Every row comes from one small tree of marks. Brackets hold a mark, then the marks that hang from it, in the order of their numbers. Every link used is in the known rows. Which tree was each row made from?
In the rows, 128 means zero.
Known rows
[k_374 [k_361 k_124] [k_775 k_998]]: [128 127 120  97 177 140 120  87 167 148 157 139  61 119 125 114 177 127
  94  94 148 126]
[k_124 k_998]: [115 156 129 102 152 126 125  81 160 130 150 152 130 103 132 113 146 179
 103 102 130 142]
[k_124 [k_832 k_775] k_998]: [ 93 166 115  96 179 123 124  90 169  58 133 147  92  88 140 101 148 206
 113  99 158  98]
[k_775 [k_354 [k_361 [k_124 k_832]]] [k_998 k_374]]: [118 146 115  91 181 130 114 117 154 123 162 136  93 130 127 118 159 135
  52 130 173 140]
[k_832 [k_775 k_354 [k_998 k_374]]]: [110 161 127 112 146 119 116  85 156 158 151 155  58 118 147 134 149 197
  74 107 133 116]
[k_374 k_361 [k_998 k_354]]: [125 156 130  89 138 134 118  70 170 122 201 144  57 119 114 128 177 124
  87 117 153 176]
[k_832 k_124]: [111 140 121 116 175 118  95  94 154 166 137 145 110 108 140 124 157 195
 119 128 151 144]
[k_361 k_775]: [115 171 120 132 135 123 126  70 166 189 138 155  82 111 137 140 172 131
 127 126  98 128]
[k_832 [k_124 [k_998 [k_354 k_361]]]]: [117 142 115  85 177 132  86 101 159 134 146 127 127  94 124  93 149 176
 108 115 163 149]
[k_374 [k_361 [k_124 k_832]] [k_775 k_354] k_998]: [131 144 111  83 191 136 122 105 175 103 157 122  23 139 124 123 185 148
  82 109 137 154]
[k_374 k_361]: [117 142 137 119 148 130 125  63 165 132 181 161  68 110 121 142 176  99
 109 124 126 143]
[k_361 [k_124 [k_998 k_374]] k_354 k_775]: [157 171 108  83 162 134 138 123 170 153  97 105  98 102 137  95 142 110
 104 118 128 134]
[k_998 k_354 [k_374 [k_361 [k_124 k_832]]] k_775]: [133 182 114  81 156 139 116 106 176 126 149 135  38  89 118 134 154 209
  97 135 155 132]
[k_775 [k_354 [k_361 k_124]] [k_998 k_374]]: [123 146 119  93 171 130 114 113 153 149 165 138  95 132 126 122 160 129
  50 127 161 144]
[k_168 [k_354 [k_361 [k_124 k_832] [k_775 [k_998 k_374]]]]]: [123 157 103  96 180 130 110 102 166 112 163 125 114 101 133 105 140  49
 106 149 159 120]
[k_374 [k_775 k_998]]: [120 144 117 113 156 127 108  77 159 179 146 163 103 113 135 123 158 195
 107 104 131 130]
[k_168 k_354]: [127 148 120 113 150 116 112  75 152 128 173 145 134 108 148 117 111  92
 108 143 137 159]
[k_361 k_354 [k_775 [k_998 k_374]]]: [141 169 116 101 130 130 132  93 165 178 137 138  92 110 130 120 154 129
  93 127 137 137]
[k_998 k_374 [k_775 [k_354 [k_361 [k_124 k_832]]]]]: [119 189 115 102 169 129 121 117 174 152 128 152  50 106 124 166 167 213
  99 147 127 112]
[k_361 [k_124 k_832 k_998] k_354]: [143 146 110  77 189 124 134 122 161  76 103 118 131  98 147  77 115 103
 106 121 184 150]
[k_832 [k_775 k_354]]: [111 161 129 124 141 115 113  72 157 158 138 160  59 111 151 139 143 147
 107 117 104 126]
[k_361 [k_124 [k_832 k_775]] k_354]: [138 151 111  96 182 118 127 113 162 101  96 131  97  95 156  96 120  88
 123 133 175 132]
[k_124 k_832]: [100 154 116 122 174 114 121  83 160  91 143 163 104 102 142 124 152 167
 123 138 158 130]
[k_354 [k_361 k_124]]: [118 152 119 116 177 130 107  92 168 159 140 157 110  97 124 131 172  45
 135 140 137 118]

Write each row's tree
[123 156 103  93 179 130 112  97 167 100 157 123 123  97 134  97 134  28
 117 143 148 126] -> [k_168 [k_354 [k_361 [k_124 k_832 k_998] k_775]]]
[107 154 121  93 176 126 106 103 164 153 128 137 109 103 134 119 157 239
 109 106 158 132] -> [k_832 [k_124 [k_998 k_775]]]
[139 165 116 104 169 133 129 108 173 124 144 130  51 102 121 134 174 148
 102 142 127 121] -> [k_998 [k_374 [k_361 [k_124 k_832] k_354 k_775]]]
[117 164 112 117 169 135 113  92 175 177 132 147  89  98 122 132 187  34
 139 138 118 106] -> [k_354 [k_361 k_124 k_775]]
[113 171 104 100 189 139 116 110 180 124 129 134  88  91 116 117 189  85
 129 132 135  90] -> [k_354 [k_361 [k_124 k_832 [k_998 k_374]] k_775]]
[119 152 108 101 180 124 104  93 164 101 158 136 116  92 140 107 126  29
 123 148 154 120] -> [k_168 [k_354 [k_361 [k_124 [k_832 k_775]]]]]
[134 163 115  82 168 136 145 102 182 104 152 119  36 123 124 119 189  79
  97 121 165 146] -> [k_374 [k_361 [k_124 k_832] k_354 k_775] k_998]
[135 164 115 116 165 130  99 100 166 169 146 154  74 106 118 151 167 209
 106 143  84 126] -> [k_998 [k_374 [k_775 [k_354 k_361]]]]
[121 157 108  89 182 129 112  99 167  96 156 132 127  94 135 106 124  52
 115 142 162 127] -> [k_168 [k_354 [k_361 [k_124 k_832 [k_998 k_775]]]]]
[123 159 112 109 154 128 106  77 165 138 173 142 119  99 129 121 139  26
 123 152 123 133] -> [k_168 [k_354 [k_361 k_775]]]
[106 165 118 117 150 136 111  75 173 178 160 163  95 101 114 136 193  62
 123 130 130 106] -> [k_354 [k_361 [k_775 k_998]]]
[132 164 108  93 160 133 128 101 164 157 115 111 100 107 142  88 148 115
 108 102 131 138] -> [k_361 [k_124 [k_998 k_354]] k_775]
[111 168 111  94 194 136 115 112 178 115 131 147 100  87 117 125 175 113
 126 133 156  96] -> [k_354 [k_361 [k_124 k_832 [k_998 k_374 k_775]]]]
[120 146 113  89 191 132  89 117 163 143 138 126 103 103 120 112 164 229
  99 118 135 130] -> [k_832 [k_124 [k_998 [k_374 [k_775 [k_354 k_361]]]]]]
[125 157 113  91 171 130 111  95 165 121 159 134 130  97 134 111 125  48
 114 140 150 132] -> [k_168 [k_354 [k_361 [k_124 [k_998 k_775]]]]]
[119 143 121  89 178 135 126  89 169  76 156 128  61 100 129  99 160 101
 101 106 162 129] -> [k_374 [k_361 [k_124 [k_832 k_775] [k_998 k_354]]]]
[127 127 125  98 157 138 115  75 161 142 180 145  51 131 118 124 171 133
  73 103 124 151] -> [k_374 k_361 [k_775 k_354 k_998]]
[120 167  98  72 188 140  97 110 173  55 149 131 107  76 108  88 151 211
 105 124 152 118] -> [k_124 k_832 [k_998 [k_354 k_361] [k_374 k_775]]]
[134 168 127  92 135 137 139  78 181 141 176 138  39 123 114 139 194  88
  97 121 133 156] -> [k_374 [k_361 k_354 k_775] k_998]
[114 174 125 107 151 126 124  92 168 178 129 161  72 114 133 158 155 133
 110 132 126 135] -> [k_998 [k_775 [k_354 [k_361 k_124]]]]
[136 163 117 118 161 125 104  99 161 170 142 152  75 111 127 149 158 236
 101 137  85 134] -> [k_998 [k_374 [k_775 k_354]]]
[150 159 120  77 165 128 138 116 165 139  99 126 122 100 144  99 117 115
 107 112 162 151] -> [k_361 [k_124 [k_998 k_775]] k_354]
[104 149 119 108 177 123  84  97 161 158 131 139  58 103 139 127 161 152
 113 123 131 113] -> [k_832 k_124 [k_775 [k_354 k_361]]]
[123 141 129  97 151 127 125  94 149 138 187 142  75 141 128 129 157 177
  35 117 153 162] -> [k_775 k_354 [k_998 [k_374 k_361]]]
[137 151 115  95 185 127 122 118 159 140 118 123 105 114 141 106 142 186
  92 108 129 138] -> [k_361 [k_124 [k_998 [k_374 [k_775 k_354]]]]]
[116 163 115 111 128 128 121  71 159 182 155 144  94 114 136 113 161 133
  96 111 139 142] -> [k_361 [k_775 [k_998 k_354]]]
